Each row comes from the steps of one path. Every step used is in the known rows, and no mark comes twice. Write the path behind each row, first mark first.
Known rows:
sufab likid piru fepad pevat ketet: -31, -6, -13, -4, -19, 5, 87, 48, 24, -23, 62, 9, 46, -14, 23, 34, 34, -31, 22, 64, 17, 15, 7, 21, -35, 36
ketet sutu nuge remor: 16, 10, -17, 2, -4, -11, -16, -28, -37, -15, -34, -33, -41, -41, 6, -23, -7, 1, 32, -37, 1, -53, 44, 3, 5, -36
piru nuge: 25, -43, -16, -17, 18, -14, 38, 5, 43, -7, -16, 14, -24, 12, -59, -12, 13, 39, -26, -6, -40, -4, -35, -45, -5, -38
sufab likid piru ketet pevat: 17, -19, 19, 53, 28, -1, 60, 64, 32, -39, 64, 3, -41, -26, -62, 14, 46, -1, 46, 26, 6, 50, 43, -46, -53, -20
fepad pevat ketet sutu nuge remor: 2, 6, -32, -8, 0, -1, -13, -20, -51, -35, -18, -11, -8, -39, 24, 8, -9, -15, 28, -34, 17, -22, 46, 30, 2, -8
sutu nuge remor fepad: 20, 5, 5, -43, -29, 10, -1, -54, -3, 35, -25, -45, -15, -11, -15, -12, -25, 17, -10, -13, -17, -30, 20, 32, 17, 18
fepad pevat ketet sutu: -26, -39, -2, 18, 15, -2, -26, 37, -28, -52, 39, 34, 20, -11, -2, 26, 27, -52, -6, -32, 14, 29, 7, 15, -4, -7
remor fepad pevat: -4, -46, 9, 20, -23, 28, 4, 2, -13, -13, 40, 13, 13, 5, -16, 35, 3, -21, -74, 9, 14, 39, -47, 32, -23, 46
likid piru fepad: -9, -9, 8, 14, 9, 12, 98, 34, 54, 24, 22, -35, 23, -8, -6, 9, 32, 6, 17, 77, 14, -33, -12, -25, 6, -26
pevat fepad sutu nuge remor: -9, 32, 1, -23, -26, -18, -27, -27, -22, 25, -50, -7, -17, -22, 40, -39, -22, 10, 1, -24, -6, -48, 11, 9, -4, 16
piru ketet: -3, -26, 2, -34, 39, -37, 12, 26, 62, -37, 24, 3, -40, -20, -34, -18, 78, -13, -26, 11, -17, 30, 23, -7, -14, -2
ketet sutu: -4, -33, 16, 38, 6, -14, -30, 24, -15, -30, 17, 5, -25, -14, -25, -16, 27, -30, -5, -37, -8, -13, -1, -24, -2, -44
piru nuge sutu: 38, -51, -34, 31, 6, -32, -11, 1, 33, -23, -18, -19, -15, 54, -16, -35, -18, 7, 7, -19, -6, -22, -41, -36, 30, -24
pevat ketet sutu nuge remor fepad: 8, 15, 4, -56, -17, 13, -23, -50, -10, 28, -23, -34, 8, -6, -7, 2, -38, -2, 14, -36, -20, -15, 43, 44, 43, 10
likid piru fepad sutu nuge: 9, 78, 3, 22, -6, -5, -14, -16, 16, 51, -34, -9, 8, 34, 39, -25, -13, 42, 12, 73, 9, -16, -25, -47, 1, -13
likid piru nuge sutu: 41, -44, -39, 52, 24, -22, 26, 11, 39, -15, -17, -23, -4, 73, -8, -31, -14, 11, 29, 7, 16, -27, -21, -52, 30, -29
likid piru ketet sutu nuge remor fepad: 22, 35, 4, -34, 12, 28, -3, -51, 8, 20, -22, -44, -2, 12, -11, 1, -41, -2, 20, -8, -11, 0, 63, 22, 53, -11
sutu nuge remor fepad pevat ketet: -13, -16, -18, -51, -8, 7, 12, -14, -11, -8, 13, 7, 34, -10, 12, 33, 6, -9, -19, 2, 16, 26, 15, 61, -7, 59
piru ketet sutu nuge: 29, 51, 1, 1, 30, -37, -61, -30, 8, -23, -23, 3, -39, 3, -4, -28, 23, 6, -3, 26, -20, 29, 27, -33, 9, -54
sutu nuge remor: 17, -4, -24, -16, -9, -24, 16, -26, -18, -5, -32, -36, -46, -49, 5, -30, 22, 21, 15, -12, 6, -60, 35, 8, -19, -8
lilu roku: -16, -59, 29, 35, 26, -31, 34, 38, 23, 1, 54, 13, -77, 26, -45, -51, 100, 45, 6, -38, -6, -21, -37, -47, -23, 10
fepad sutu nuge remor: 4, 24, -19, -7, -15, -9, -21, -21, -27, 10, -41, -24, -35, -23, 28, -34, -13, 19, 24, -34, 7, -57, 19, 1, -11, 9
sutu nuge: 29, 16, -3, 6, -6, -53, -16, -24, 6, 9, -24, -3, -45, -9, -6, -39, 57, 38, -27, 51, -4, -11, -11, -36, -40, -17
fepad roku: 9, -29, 9, -1, 20, -29, 18, 21, 22, 16, 28, 53, -29, -1, 11, 8, 106, 14, -19, 19, -23, -2, -69, 26, -39, -8

Write each row's path:
4, 50, 36, 22, -18, -30, -67, -14, -13, 43, -30, 39, -8, 15, 16, -27, -11, 34, -31, 26, -8, 24, -40, -42, -31, 3 : ketet pevat fepad sutu nuge
17, 37, 1, -4, -2, -9, -62, -38, -26, -4, -9, 16, 13, 19, 9, 10, -9, -3, -18, 21, -2, 44, 4, 6, 11, -9 : remor fepad pevat ketet sutu nuge
-10, -21, -17, -9, 28, 47, 14, 9, -18, -27, 12, 13, 50, 22, -11, 49, -47, -32, 28, -44, 6, 25, 33, 22, 45, -13 : likid piru nuge remor fepad pevat ketet sutu
6, 47, -8, 2, 3, -10, -37, -21, -15, -12, -8, 10, 21, 0, 22, 16, -3, -2, 4, 43, 0, 27, -2, -4, 14, -31 : piru fepad pevat ketet sutu nuge
9, 73, 8, 5, -21, -13, -43, -22, 11, 45, -35, -6, -1, 19, 35, -26, -17, 40, -5, 51, -10, -12, -42, -36, 0, -9 : piru fepad sutu nuge
-22, -1, 20, -15, -31, 33, -38, -3, -6, 39, -7, -17, 6, 18, 8, -13, -52, -5, -3, -69, -9, -30, -12, 21, 20, 48 : nuge remor fepad sutu
-29, 30, 53, 32, -17, -2, -11, 50, 19, 17, 27, 44, 5, 18, 9, -18, -16, -19, 9, 6, -15, 38, -4, -39, -33, 22 : sufab likid piru ketet pevat fepad sutu
10, -3, -6, 16, -24, 45, -25, -35, -52, -19, 5, -8, 12, -8, 7, 37, -55, -23, -33, -20, 14, 21, -5, 45, 10, 18 : ketet sutu nuge remor fepad pevat
-2, 31, -31, -4, 10, 24, 32, -16, -29, -14, -16, -29, 24, -27, 35, 25, -29, -11, 54, 9, 29, -28, 50, 23, 26, -22 : likid piru fepad pevat ketet sutu nuge remor
-19, -54, 57, 17, -9, -28, 14, 40, 5, 12, 27, 40, -2, -37, -44, 1, 35, -7, -53, 7, -14, 27, -33, -16, -44, 1 : ketet pevat fepad
-14, -25, -8, 49, 4, 34, 81, 38, 8, -18, 44, -2, 37, -7, 12, 47, 15, -16, -23, 74, 42, 13, -38, 1, -21, 7 : likid piru fepad pevat
-24, -32, -2, -12, 3, 27, -23, 12, -35, -35, 30, 8, 33, -13, -2, 39, -21, -55, 8, -63, 7, 17, 28, 50, 27, 10 : nuge remor fepad pevat ketet sutu
-37, -36, -13, -31, 2, -1, 49, 42, 19, -22, 47, 18, 50, -23, 7, 43, 42, -24, -20, 36, 17, 24, -19, 40, -16, 39 : piru fepad pevat ketet
-5, 10, 6, -14, -7, 53, 0, -7, 11, 49, -26, -11, 21, 52, -2, -2, -80, 17, 15, -50, -10, -22, -8, -4, 39, 25 : likid piru nuge remor fepad sutu
-37, -31, -15, -13, 16, 9, 79, 50, 26, -16, 49, 14, 58, -8, 14, 48, 45, -23, -3, 57, 36, 23, -5, 26, -16, 32 : likid piru fepad pevat ketet
-7, 6, 9, -28, -21, 44, -31, -14, 6, 42, -29, -9, 11, 37, -6, -7, -83, 15, -2, -73, -31, -21, -22, 8, 40, 30 : piru nuge remor fepad sutu
-3, 22, 10, 0, -19, -3, -26, -13, -36, 22, -37, -2, -17, -32, 16, -17, -34, 19, 15, -34, 3, -28, 11, -1, -14, 8 : ketet pevat fepad sutu nuge remor
6, 68, 29, 16, 19, -22, -42, -6, 14, 35, -28, 37, -1, 33, 18, -22, -4, 29, -11, 53, 3, 46, -5, -49, -15, -3 : likid piru ketet pevat fepad sutu nuge
-11, -25, -16, -26, 12, 39, -14, -1, -22, -33, 10, 15, 40, 6, -16, 45, -52, -34, 11, -66, -13, 27, 17, 35, 46, -9 : piru nuge remor fepad pevat ketet sutu
